What can hang from each mark
S: K M
G: Y Z
Z: B D G X
J: Z
B: S Z
D: Z
M: S Z

Every row comes from one small tree of marks. The marks that hang from a mark follow it in brackets, in alphabetical order. Every link used is in the known rows. Which tree was each row made from?
Known rows
D[Z]: 0.94,-0.52,-0.40,2.05,-0.53,1.05,2.38,0.68,-1.10,0.38,0.98,-1.33,3.23,-1.54,-1.48,0.41,1.11,0.39,2.51,1.72,0.95,3.41,1.43,-1.42
Z[D]: 0.39,-0.90,0.47,1.15,-0.35,-0.53,-0.51,2.36,-0.59,0.30,1.80,-1.33,1.36,1.75,-0.68,-1.05,0.95,0.43,0.02,0.11,-0.92,0.18,-1.79,-0.31
G[Y Z[B]]: -0.63,-7.02,-0.15,-1.82,-0.25,2.52,-1.97,-2.26,-4.11,0.18,2.55,-0.77,1.44,0.70,1.78,-1.23,1.02,2.30,3.47,1.84,4.84,-0.06,-2.06,-0.47
S[M[Z[G X]]]: 1.53,2.11,-0.45,0.13,2.28,-1.08,0.92,1.17,2.07,0.20,-1.82,0.23,0.83,-0.97,-0.23,-0.79,1.13,0.29,-0.87,0.72,0.08,0.43,0.99,0.25
S[K M[Z[D]]]: 1.86,2.76,0.39,2.05,1.72,-1.66,-0.89,4.72,-0.88,2.04,-4.59,0.94,0.63,-0.36,-0.03,-1.64,1.07,-0.67,-3.74,-2.80,-4.81,-1.22,1.74,-0.77
G[Y Z[D X]]: -1.51,-6.89,0.74,1.01,0.93,-2.93,-2.22,-1.76,-0.77,0.72,3.61,-1.50,-0.96,1.99,0.77,-2.08,1.96,1.10,3.19,2.20,3.80,0.45,-1.95,2.32
S[K M[Z[B G]]]: 1.48,3.86,0.22,-0.76,0.77,0.92,-0.71,3.49,-0.96,1.08,-4.79,1.84,1.04,-1.74,0.71,-0.53,0.04,-0.05,-2.94,-1.96,-2.66,-1.79,1.50,-0.25
S[K M]: 2.40,0.93,0.09,1.55,2.69,0.68,-0.52,5.65,-2.16,2.04,-4.64,1.07,1.67,-1.09,-1.52,-2.04,0.47,0.86,-1.77,-3.44,-1.15,0.37,0.83,-0.64
S[M[Z[X]]]: 2.06,0.90,-0.64,1.53,2.31,-1.39,0.81,1.40,1.29,0.83,-2.80,-0.02,0.88,-0.39,-0.40,-1.41,1.96,-0.62,-1.48,0.54,-0.45,0.24,1.49,-1.00
Z[B G X]: -1.21,1.13,0.30,-3.56,-2.29,1.86,-0.70,-1.72,2.01,-1.73,0.42,1.09,-0.17,-0.76,0.73,1.26,-0.51,-0.74,1.64,3.46,5.32,-1.78,-1.93,3.31
J[Z[B[S] D X]]: -0.32,0.09,-0.12,2.45,0.14,-1.22,0.21,-3.45,0.26,-1.07,-0.99,-0.64,-1.73,1.43,0.03,0.70,1.45,-3.46,-2.80,0.72,-3.29,-0.15,-0.49,1.31
J[Z[X]]: 0.22,-0.45,-0.15,3.98,1.94,0.19,2.76,-2.12,-0.29,0.25,0.88,-0.94,1.68,-0.22,-0.59,-0.36,1.77,-1.48,-1.06,0.92,-1.39,1.34,0.83,-0.31
B[S Z]: 1.82,-2.04,-2.24,0.02,2.02,0.68,0.75,-0.73,-1.43,-0.66,-0.68,-2.12,-1.81,1.25,-1.76,0.55,-1.41,0.54,-1.09,-2.33,-0.53,4.36,-1.28,-2.80
Z[B D X]: -0.98,-0.51,0.38,-0.28,-3.50,-2.20,-2.74,-0.89,1.18,-0.65,-1.11,0.18,-1.44,1.87,0.66,0.10,1.72,-3.71,-0.48,2.92,1.84,-3.38,-2.32,2.63
M[S Z[D G[Y]]]: -1.97,0.94,1.18,0.33,-0.88,-0.63,1.50,-0.46,1.67,0.42,3.89,0.97,0.81,-0.83,0.41,0.23,-1.08,1.89,2.33,-0.98,-1.18,-1.57,2.37,-1.05
M[Z[B G]]: -0.07,2.32,0.06,-2.61,-1.81,3.21,0.67,-1.16,0.09,-0.98,1.26,0.34,2.11,-0.59,2.33,1.12,-0.37,0.22,-0.58,2.33,-0.80,-1.88,0.48,-1.71
S[M[Z[B]]]: 2.22,1.27,-1.10,-0.17,0.90,0.86,0.22,1.14,-0.63,0.33,-3.37,0.27,1.88,-0.52,0.38,-0.81,1.55,-0.36,-1.82,0.20,-0.86,-0.60,0.80,-1.97
D[Z[G X]]: -0.38,1.08,0.12,0.77,-0.68,-0.68,2.32,-0.66,2.07,-0.49,1.64,-0.63,1.42,-2.25,-1.38,1.21,0.44,0.06,3.24,3.24,2.98,3.12,1.15,2.13
G[Y Z[D]]: -0.82,-6.79,0.43,0.27,0.91,-0.76,-1.88,-0.73,-2.83,0.73,4.30,-1.85,0.74,1.75,0.89,-2.01,1.44,2.74,3.03,1.01,2.47,0.96,-2.30,0.53
B[S[K M] Z[D]]: 2.04,0.50,-1.64,0.88,2.30,-3.13,-1.39,2.11,-1.24,0.35,-4.53,-1.19,-3.76,1.38,-2.10,-0.03,-0.93,-0.67,-3.92,-4.97,-3.89,2.99,-1.36,-0.37
S[K M[Z[G X]]]: 1.31,3.48,0.55,0.98,2.18,-1.23,-0.16,3.69,0.92,1.49,-4.23,1.63,0.15,-1.50,-0.11,-1.07,0.43,-0.36,-2.60,-1.70,-2.23,-0.88,2.14,0.69
M[S]: 0.09,-0.89,0.41,1.61,0.73,2.58,1.50,1.38,-0.97,1.45,1.10,0.75,2.20,-1.02,-1.73,-0.38,-0.31,1.47,2.94,-2.20,1.14,-0.36,1.99,-3.07
M[S[K] Z]: -0.21,2.12,1.16,2.63,0.00,1.39,1.36,1.67,-0.56,2.40,-0.72,1.90,1.40,-1.35,0.39,0.04,-0.41,-0.28,-0.14,-2.90,-3.94,-2.91,4.98,-4.28
B[Z[D]]: 0.26,-0.31,-1.41,0.44,-1.23,-1.56,0.17,0.07,-2.04,0.34,1.28,-2.46,1.17,0.88,-0.68,0.12,0.61,-0.26,-0.64,-0.67,-0.18,1.32,-2.98,-1.33
M[S[K] Z[G]]: -0.98,3.81,1.57,0.56,-0.03,1.86,1.61,1.37,0.62,1.56,0.71,2.17,1.25,-2.17,0.60,0.90,-1.57,1.00,0.48,-2.69,-3.31,-2.59,4.38,-2.49

Which tree is each row?
-1.40,-2.06,0.74,-1.63,-0.62,-0.19,0.21,1.35,0.45,-1.08,5.58,-0.69,1.28,0.57,-0.56,-1.14,-1.28,3.97,3.03,0.66,3.18,1.65,-3.02,2.88 -> Z[D G[Y]]
-0.51,1.59,0.28,0.25,-1.95,2.46,0.98,-1.40,-0.47,0.84,-0.52,1.61,1.58,-1.02,1.25,1.11,0.05,-1.10,0.55,-0.50,-1.76,-3.68,3.55,-4.30 -> M[S Z[B]]
-0.30,-1.66,-1.68,-1.83,-0.46,0.95,1.71,-0.83,-1.92,-0.50,3.51,-1.69,2.20,-1.01,-0.79,0.00,-1.34,3.04,2.28,-0.19,4.28,3.27,-2.89,-0.45 -> B[Z[G[Y]]]
2.27,2.40,0.16,1.85,2.31,-0.08,-0.15,4.57,-1.28,2.14,-4.79,1.18,1.40,-1.06,-0.17,-1.66,0.86,-0.14,-3.16,-2.70,-3.61,-0.68,2.40,-1.73 -> S[K M[Z]]
-0.84,2.01,1.49,3.30,0.01,-0.86,1.01,0.63,1.42,2.40,-1.35,2.23,-0.27,-1.12,0.26,0.02,0.08,-1.99,-0.03,-1.73,-2.75,-3.43,5.30,-2.59 -> M[S[K] Z[X]]
-1.48,-1.18,-0.94,-0.77,-1.44,-3.47,0.22,-1.64,0.73,-0.63,3.24,-1.71,-0.61,0.19,-0.69,0.01,-0.41,0.62,1.60,0.92,4.00,1.83,-3.53,2.64 -> B[Z[D G[Y] X]]
-1.23,-3.35,-0.12,-3.70,-0.71,1.38,-0.88,-2.72,2.19,-2.64,0.99,1.30,-2.93,0.23,-0.11,0.31,-2.20,0.99,2.87,2.32,6.97,0.92,-1.72,3.75 -> Z[B[S] G[Y] X]
-1.49,2.30,0.44,0.58,-1.15,-0.79,0.80,-3.51,0.81,-1.41,1.25,-0.37,0.12,-0.19,0.73,1.35,1.15,-2.16,-1.50,1.91,-1.62,-0.99,-1.46,3.16 -> J[Z[B D G X]]
1.70,3.58,0.38,0.50,2.22,0.24,0.09,4.33,-0.46,1.54,-3.77,1.41,1.34,-1.63,0.01,-1.08,0.08,0.80,-2.71,-2.47,-3.11,-0.51,1.91,-0.51 -> S[K M[Z[G]]]
-1.70,4.43,1.97,0.96,-0.93,-0.55,0.61,1.66,1.33,1.45,1.19,1.81,0.25,-1.20,0.71,0.92,-1.24,0.22,-0.22,-2.70,-4.84,-3.40,3.39,-1.07 -> M[S[K] Z[D G]]
0.03,1.25,0.14,-0.34,-2.59,0.43,-0.69,-0.59,-0.40,-0.25,0.18,-0.29,1.21,1.32,2.24,0.32,1.18,-1.80,-2.12,1.83,-3.11,-2.94,0.14,-2.24 -> M[Z[B D]]
-0.31,-0.36,-1.19,1.17,-1.31,-3.70,-0.10,-0.93,-0.10,0.34,0.64,-2.13,-0.48,1.02,-0.83,0.05,1.07,-1.87,-0.55,0.52,1.13,0.77,-2.56,0.41 -> B[Z[D X]]
0.55,-2.82,-2.01,-2.00,1.83,0.98,1.17,-1.42,-0.70,-1.58,1.98,-1.71,-1.82,0.48,-1.75,0.48,-2.97,3.03,1.06,-1.97,2.34,5.51,-2.18,-0.62 -> B[S Z[G[Y]]]
-0.65,1.31,0.33,-4.30,-1.83,1.47,-2.14,-0.27,0.95,-2.64,0.80,0.09,-2.13,1.40,0.41,1.66,-1.73,0.59,-0.49,0.48,-0.28,-0.59,-3.18,2.61 -> Z[B[S] D G]
-1.59,1.43,1.23,-0.58,-0.57,-2.97,-0.57,0.48,3.93,-0.96,3.00,-0.34,-1.24,0.80,-0.49,0.06,0.06,-0.01,1.14,2.31,1.94,-0.32,-2.28,4.73 -> Z[D G X]
0.67,-2.45,-0.12,-1.83,0.95,3.06,-2.52,-1.77,-2.57,-0.14,-0.69,-1.06,-0.62,1.35,1.51,0.82,1.12,-0.10,-0.18,0.96,-0.54,-0.70,-1.23,-1.38 -> G[Z[B[S]]]
-0.46,1.36,-1.06,-1.52,-1.40,-1.07,0.51,-0.21,-0.82,-0.51,2.74,-2.19,1.03,-0.05,-0.53,0.93,-0.56,1.10,0.05,-0.38,0.55,1.66,-3.56,0.61 -> B[Z[D G]]
1.09,-0.56,-1.10,0.88,1.00,-1.73,-1.04,1.33,-1.60,0.12,-2.01,-1.49,-3.31,1.98,-1.50,0.45,-1.56,-0.65,-2.98,-4.08,-3.76,2.67,-1.44,-1.16 -> B[S[K] Z[D]]
2.76,-1.13,-2.77,0.02,3.25,-0.59,0.46,0.06,-1.04,-0.42,-3.19,-1.84,-2.15,0.70,-2.36,0.15,-0.77,0.56,-1.98,-3.17,-0.71,4.71,-1.19,-2.00 -> B[S[M] Z]
-1.29,-6.43,0.25,-1.50,-1.14,0.21,-3.05,-1.99,-3.50,0.07,2.90,-1.16,0.36,1.72,1.90,-1.20,1.45,1.52,2.66,1.77,3.17,-0.84,-2.95,0.90 -> G[Y Z[B D]]
1.92,-0.63,-0.67,-1.52,0.39,3.20,-1.73,1.57,-2.01,-0.48,-4.78,1.11,-0.95,0.51,-0.39,-0.02,-0.64,-0.58,-1.79,-1.63,-0.26,-0.28,-0.33,-1.12 -> Z[B[S[K M]]]
0.49,0.42,0.19,0.31,-0.75,0.51,-0.60,-1.24,1.17,-0.22,-2.47,0.87,-1.66,1.05,1.70,0.43,0.25,-2.95,-2.29,1.52,-1.93,-2.16,2.16,-1.66 -> M[Z[B[S[K]] X]]
-0.85,2.88,0.86,0.01,0.03,1.93,2.47,-0.39,1.48,0.64,2.32,1.21,1.75,-1.80,0.43,1.09,-1.03,1.44,1.62,-0.93,-1.69,-1.66,3.57,-2.82 -> M[S Z[G]]
-1.59,3.73,1.77,1.32,-0.09,-0.32,1.31,0.36,2.62,1.57,0.01,2.50,-0.41,-2.05,0.47,0.83,-1.05,-0.66,0.64,-1.40,-2.00,-3.10,4.75,-0.82 -> M[S[K] Z[G X]]
1.85,2.34,0.34,2.37,2.28,-1.59,-0.38,3.84,0.13,2.13,-5.21,1.47,0.20,-0.89,-0.14,-1.71,1.14,-1.32,-3.00,-1.86,-2.65,-1.04,2.65,-0.57 -> S[K M[Z[X]]]
-1.38,0.32,0.70,0.07,0.05,1.71,2.55,-0.82,1.00,0.58,3.61,1.33,1.84,-1.79,0.26,0.20,-1.50,2.62,3.10,-0.86,0.44,-0.80,3.32,-2.45 -> M[S Z[G[Y]]]
1.62,-1.08,-1.48,0.54,1.96,0.60,0.08,1.01,-2.23,0.28,-2.33,-1.12,-2.25,0.93,-1.63,0.37,-1.97,0.09,-2.19,-4.00,-2.07,3.40,-0.51,-2.51 -> B[S[K] Z]
-0.36,-1.32,0.12,-0.42,-1.77,-2.24,-3.02,-1.25,2.09,-1.41,-2.29,0.16,-4.30,2.86,0.01,0.40,0.57,-3.62,-1.24,1.64,0.54,-1.75,-1.81,2.56 -> Z[B[S] D X]
-0.85,-1.36,0.09,0.79,-0.67,-0.95,2.49,-0.97,1.57,-0.60,2.84,-0.50,1.51,-2.18,-1.48,0.32,0.06,1.24,4.69,3.22,5.14,3.96,0.83,2.56 -> D[Z[G[Y] X]]
-2.72,-1.64,0.74,-3.12,-3.66,-1.92,-2.01,-1.87,2.23,-2.05,2.60,0.78,-1.58,0.70,0.77,-0.02,-0.52,-0.07,2.70,3.40,5.99,-1.78,-3.59,5.85 -> Z[B D G[Y] X]
-0.54,1.30,0.25,2.04,1.91,0.60,3.10,-2.45,0.77,-0.62,2.34,-0.64,1.47,-1.10,-0.46,0.41,0.74,-0.19,-0.33,1.25,-0.63,1.68,0.14,1.49 -> J[Z[G X]]
-0.82,-6.93,0.07,-1.59,0.03,0.17,-3.27,-2.27,-2.86,-0.50,2.02,-1.18,-1.56,2.40,1.46,-0.94,0.57,1.58,2.10,0.94,2.19,0.21,-2.61,0.80 -> G[Y Z[B[S] D]]
0.15,1.08,0.19,-4.33,-0.60,4.69,-1.09,0.62,-0.54,-1.80,-0.96,1.31,-0.97,-0.33,0.28,1.41,-2.64,1.28,-0.16,-0.62,0.91,-0.15,-1.28,0.97 -> Z[B[S[K]] G]
-0.47,-0.60,0.71,0.02,-1.86,-2.28,-3.56,-0.11,1.57,-0.83,-3.39,0.82,-4.72,2.61,0.09,0.23,0.19,-3.94,-1.98,0.55,-0.64,-2.43,-1.24,2.76 -> Z[B[S[K]] D X]
1.11,0.05,-0.43,-0.70,-0.53,2.82,0.15,-1.07,-0.48,-0.67,-0.94,0.05,0.30,1.04,1.67,0.54,-0.01,-1.08,-1.86,1.19,-2.39,-1.09,1.46,-3.59 -> M[Z[B[S]]]
-1.19,-1.00,-0.16,-0.98,-2.80,0.01,1.29,-2.31,0.87,-1.26,1.47,0.14,1.17,-2.28,-0.51,1.16,0.08,0.02,4.33,4.01,5.82,2.10,0.13,2.90 -> D[Z[B G[Y] X]]
-0.46,1.17,-0.19,0.22,0.87,1.56,1.70,-3.99,0.73,-1.78,0.10,-0.01,-0.81,-0.52,0.12,1.52,-0.08,-1.44,-1.32,1.12,-0.91,0.79,-0.14,1.77 -> J[Z[B[S] G X]]
-1.40,0.02,0.89,0.16,-0.76,-2.48,0.58,-0.96,3.00,-0.55,3.53,-0.19,-0.24,0.73,1.20,-0.58,0.11,0.28,0.60,2.74,0.37,-0.56,0.28,1.47 -> M[Z[D G[Y] X]]
